Each row was made from one small tree. The marks that hang from a mark follow it in brackets, in the order of their numbers. Every link used is in the known rows. Write each row's tree.
Known rows:
K_383[K_65]: [ 0.58  0.85  0.13 -0.31 -0.65  1.09  0.43 -0.73 -0.36 -0.65 -0.20 -0.59
  0.44 -0.40 -0.34 -1.08 -0.25  0.45 -0.52  0.77]
K_122[K_251[K_87 K_383 K_646 K_915]]: [-2.55  2.91  4.21  1.05 -4.32  2.54  2.92  0.45  1.25 -2.70  0.77  6.87
 -0.17  1.02 -2.45  0.15  3.34  0.87  2.85  0.31]
K_646[K_65 K_251[K_209]]: [ 2.85  2.17  2.78 -1.28 -0.65 -2.12  1.20  0.21  0.24  0.62 -0.35 -0.16
 -0.66 -1.16  2.43 -1.61  0.42  0.70  1.26  0.89]
K_87[K_251[K_383[K_65] K_646 K_915]]: [ 0.03  1.43  2.44  0.19 -2.36  3.50  2.89  2.56 -0.67 -0.48 -0.04  6.92
  0.33  1.49 -1.55 -0.41  1.93  0.52  2.75 -0.73]
K_251[K_209 K_383]: [ 1.24  1.22  2.13  1.53 -1.09  0.33  1.67 -0.51  0.97 -0.61  0.18  0.71
 -0.25  0.66 -1.17 -0.35  1.40  0.05 -0.12 -0.34]
K_646[K_65[K_209]]: [ 0.60  2.51  0.41 -0.65 -0.71  1.48 -0.62 -0.77  1.04 -2.72  0.38 -3.53
  0.31 -1.11  0.60  0.11 -0.53  0.32 -0.87 -0.05]
K_65[K_209 K_646[K_251[K_87 K_915]]]: [-1.81  3.94  1.81 -1.15 -2.97 -1.24  2.51 -0.03  0.20 -4.88 -0.52 -1.70
 -0.19 -1.01 -0.82 -1.62  1.07  0.75  1.77  0.94]
K_646[K_65]: [ 1.21  1.13  1.14 -0.81 -0.42  0.36 -0.37  0.36  0.72 -0.02  0.28 -0.62
 -0.52 -0.58  1.44 -0.18 -0.50  0.57 -0.98  0.87]
K_251[K_87 K_209 K_915]: [-2.48  2.15  3.72  0.69 -3.43  0.62  2.98  0.69  0.16 -0.94  0.21  2.57
  0.75  0.28 -0.45 -0.59  2.86  0.61  1.59  0.57]
K_251[K_87 K_383 K_646 K_915]: [-2.25  2.19  4.50  1.47 -3.66  2.56  3.62  1.46  1.26 -2.34  0.59  5.74
 -0.58  1.43 -2.45 -0.60  2.36  1.07  1.05  0.41]
K_122[K_251[K_209 K_383[K_65]]]: [ 1.43  2.73  1.95  0.86 -2.38  1.57  1.43 -2.36  0.56 -1.57  0.24  1.13
  0.64 -0.14 -1.54 -0.69  2.21  0.36  1.10  0.39]
K_383[K_251[K_646]]: [ 0.33 -0.03  1.12  0.03 -0.15 -0.06  1.97 -0.37 -1.61 -0.75  0.47  0.20
  0.90  0.24 -1.69 -0.65 -0.37  0.16  2.23 -0.09]
K_209[K_65[K_646] K_251[K_87]]: [-1.75  1.69  0.53 -0.71 -2.21 -2.72  1.15  0.79 -0.46 -1.21  0.46 -2.04
 -2.27 -0.45 -1.39 -0.67 -0.27  0.63 -3.14  0.39]
K_251[K_87 K_209 K_383 K_646[K_65]]: [ 0.41  3.46  6.12  1.92 -3.00  1.47  3.25  0.01  1.85 -2.18  0.90  2.63
 -0.47  0.30 -1.71 -2.05  2.18  1.16 -1.11  1.08]
K_383[K_251]: [ 0.78 -0.45 -0.04 -0.38  0.10 -0.87  0.94 -0.61 -1.50 -0.46  0.03 -0.23
  0.61 -0.19 -1.16 -0.36 -1.29 -0.17  2.01  0.07]
K_646[K_65[K_209] K_251[K_87 K_915]]: [-0.70  4.26  3.25 -1.70 -3.40  0.24  1.75  0.32  0.90 -3.36 -0.29  1.57
 -0.48 -1.26  0.83 -1.37  0.25  1.08  2.40  0.81]
K_122[K_251[K_87 K_209[K_65] K_646]]: [-2.47  3.11  3.97  0.89 -3.03  0.77  2.08 -2.31 -0.14 -1.53  1.56  1.25
  0.88 -0.28 -1.35 -0.41  3.39  0.83 -0.44  0.21]
K_251[K_209 K_383 K_915]: [ 0.07  1.73  2.91  1.06 -2.57  1.22  2.60  0.91  1.06 -0.72  0.29  2.24
 -0.06  1.14 -0.36  0.59  2.56  0.60  1.28 -0.26]
K_251[K_87 K_383 K_646[K_65]]: [ 0.09  2.72  4.88  1.23 -2.49  1.94  2.18  0.71  1.86 -2.35  0.72  3.60
 -1.16  0.34 -1.80 -1.71  0.65  1.18 -1.46  1.11]
K_87[K_251[K_915]]: [-0.91 -0.41  0.27 -0.96 -1.05  1.03  0.81  2.92 -1.28  1.27 -0.37  5.46
  0.48  0.78  0.69  0.99  1.12 -0.37  3.46 -1.09]
K_251[K_87 K_383[K_65[K_209]] K_646 K_915]: [-2.31  4.48  3.83  1.31 -4.56  4.77  3.75 -0.55  1.24 -5.60  0.56  2.26
  0.56  0.53 -3.73 -1.38  2.13  1.30  0.60  0.21]
K_65[K_209[K_251[K_87 K_383 K_646 K_915]]]: [-2.97  3.32  2.66  0.93 -4.70  1.67  3.54  1.96  1.32 -3.57  0.40  3.96
 -1.28  1.10 -3.50  0.17  1.91  0.36  2.45 -1.69]
K_209[K_251[K_646 K_915]]: [-1.92  0.86  0.98 -0.74 -2.31 -0.14  2.33  3.18 -0.17  0.94  0.20  3.16
 -0.97  1.08  0.10  1.15  1.72  0.47  2.96 -1.20]
K_251[K_209 K_646]: [-0.40  1.31  2.40  1.06 -0.67  0.52  2.09 -0.33 -0.08 -0.16  0.60 -0.57
  0.98  0.40 -0.49 -0.52  2.44  0.36  0.63 -0.22]
K_209[K_65 K_251[K_87 K_915]]: [-3.07  1.43  1.57 -0.89 -3.85 -0.66  1.77  1.94 -0.17  0.37  0.47  3.59
 -1.85  0.46 -0.40  0.74  0.64  0.86 -0.11 -0.49]

Write each row's tree:
[ 0.20  1.85  2.98  0.55 -2.48  0.11  3.42 -1.94 -1.81 -1.97 -0.09  0.10
  1.72 -0.86 -2.68 -2.96  0.17  0.36  1.65  1.35] : K_383[K_65 K_251[K_87 K_209]]
[ 1.04  3.98  6.08 -0.23 -4.18 -0.49  3.66  1.38  1.56 -1.39 -0.22  5.02
 -1.47 -0.07  0.54 -2.08  1.67  1.46  1.83  1.45] : K_646[K_65 K_251[K_87 K_209 K_383 K_915]]
[ 0.17  4.59  4.10 -0.74 -3.94  0.72  2.29  0.74  2.02 -4.21 -0.27  3.07
 -1.57 -0.55 -0.55 -1.45  0.18  1.18  1.92  0.62] : K_646[K_65[K_209] K_251[K_87 K_383 K_915]]
[ 0.64  2.27  1.99  0.87 -2.03  0.52  0.67 -2.09  0.68 -0.78  1.15  0.51
 -0.36  0.21 -0.75  0.85  2.12  0.54 -0.81 -0.49] : K_122[K_251[K_209[K_65] K_383]]
[-3.99  2.98  1.76 -0.03 -4.07  1.12  3.01  1.57  0.35 -2.81  0.29  2.13
 -0.30  0.40 -2.29  0.25  1.91  0.25  2.71 -1.47] : K_65[K_209[K_251[K_87 K_646 K_915]]]
[ 1.60  3.01  3.08 -0.30 -2.26 -2.41  3.41  1.01  0.63 -1.85 -0.34 -0.30
 -1.11  0.31  0.31 -1.20  2.23  1.07  1.66  0.84] : K_65[K_646[K_251[K_209 K_383 K_915]]]
[-0.38  4.40  3.06 -0.25 -4.22  1.75  3.11 -0.59  0.87 -4.65 -0.69  3.09
 -0.52 -0.32 -2.35 -2.34  0.39  0.99  2.48  0.50] : K_646[K_251[K_87 K_383[K_65[K_209]] K_915]]
[-1.62  2.77 -0.05 -0.24 -2.99  0.50  1.32 -0.21 -0.10 -2.93 -0.42 -0.39
 -0.23 -0.93 -2.79 -1.54 -0.37 -0.20  0.76 -0.72] : K_383[K_65[K_209[K_251[K_87]]]]
[ 0.86  1.84 -0.72 -0.54 -0.95  1.48  1.16 -2.65 -1.50 -3.58 -0.02 -3.66
  1.78 -1.11 -2.41 -1.16 -1.56 -0.02  1.63 -0.08] : K_383[K_65[K_209] K_251]
[-0.27  0.97  2.82  0.80 -1.92 -1.04  2.92 -1.20 -1.40 -1.40  0.07  0.77
  1.26 -0.43 -2.42 -1.81  0.37 -0.09  2.01  0.57] : K_383[K_251[K_87 K_209]]
[-1.79  3.98  2.65  0.95 -4.41  3.85  2.61 -0.84  1.29 -5.19  0.07  1.76
  0.25  0.09 -3.11 -1.15  1.08  0.92  0.40  0.40] : K_251[K_87 K_383[K_65[K_209]] K_915]
[-3.25  1.88  3.68  0.53 -3.14  1.82  3.01  1.40  0.28 -1.51  0.55  4.14
  0.39  0.79 -1.19 -0.54  2.41  1.03  1.41  0.56] : K_251[K_87 K_646 K_915]
[-1.41  0.95  2.75  0.14 -1.71  1.29  3.00  2.66 -1.30  1.15  0.21  4.90
  1.50  1.15  0.27  0.43  3.50 -0.03  4.12 -1.28] : K_87[K_251[K_209 K_646 K_915]]
[-0.79  1.41  2.82  0.95 -2.28  2.25  2.60  1.70  1.08 -1.24  0.60  3.65
 -0.50  1.66 -1.13  0.50  2.00  0.93  1.11 -0.25] : K_251[K_383 K_646 K_915]
[-1.68  4.05  1.50 -0.70 -3.87  1.15  3.38 -1.64 -1.34 -6.39  0.12 -3.87
  1.77 -1.21 -3.19 -1.93  0.10  0.87  1.39  1.65] : K_383[K_65[K_209 K_646] K_251[K_87 K_915]]
[-0.04  3.30  3.75 -0.28 -3.31  2.82  1.59  0.95  1.74 -1.63  1.12  3.97
 -0.49  0.65  0.33  1.04  2.72  1.28  1.91  0.59] : K_122[K_251[K_383 K_646[K_65] K_915]]
[-0.02  3.36  1.83  0.30 -3.39  0.42  1.19  1.16  2.05 -3.17  0.07  1.18
 -2.21 -0.38 -2.28 -0.61 -0.69  0.10 -0.41 -0.80] : K_646[K_65[K_209[K_251[K_87 K_383]]]]
[ 1.46  3.94  3.23 -0.18 -2.45 -0.01  1.37 -0.42  1.90 -4.03 -0.33  1.52
 -1.58 -1.02 -1.34 -2.33 -0.93  0.65  0.44  0.41] : K_646[K_65[K_209] K_251[K_87 K_383]]
[-1.68  1.22  2.94 -0.22 -2.05  1.53  2.60  1.83 -1.50  1.23  0.96  3.80
  0.89  1.18  0.65  1.04  3.16  0.56  1.45 -1.37] : K_87[K_251[K_209[K_65] K_646 K_915]]
[-1.35  3.01  4.26 -0.77 -3.44 -1.33  3.06  0.02 -0.35 -0.28  0.18  2.76
 -0.66 -0.28  0.84 -1.09  1.80  1.41  0.77  0.70] : K_646[K_251[K_87 K_209[K_65] K_915]]
[-0.64  1.61  2.65  0.68 -0.97  0.64  1.72 -0.90 -0.33 -0.20  1.32 -1.81
  0.40  0.32 -0.12  0.02  2.01  0.99 -2.03 -0.25] : K_251[K_209[K_65] K_646]
[-1.86  2.24  3.73 -0.16 -3.63  2.23  4.34 -0.06 -1.64 -2.61  0.33  3.28
  1.38  0.14 -2.62 -2.05  0.85  1.24  3.00  1.43] : K_383[K_65 K_251[K_87 K_646 K_915]]
[-2.32  1.34  3.60  0.19 -3.07  0.86  3.91  0.65 -1.26 -1.94  0.48  3.67
  0.98  0.52 -2.27 -0.96  1.07  0.75  3.42  0.62] : K_383[K_251[K_87 K_646 K_915]]
[-0.82  0.59  1.92 -0.48 -1.65  0.92  2.99  0.92 -1.48 -0.92  0.56  1.76
  0.96  0.77 -0.76  0.32  0.83  0.71  3.74  0.12] : K_383[K_251[K_646 K_915]]
[-1.14  3.06  4.58  0.01 -4.69  0.94  3.38  3.55  1.68 -1.05  0.54  6.05
 -2.50  1.06 -1.20 -0.31  1.47  1.26  0.98  0.06] : K_209[K_251[K_87 K_383 K_646[K_65] K_915]]
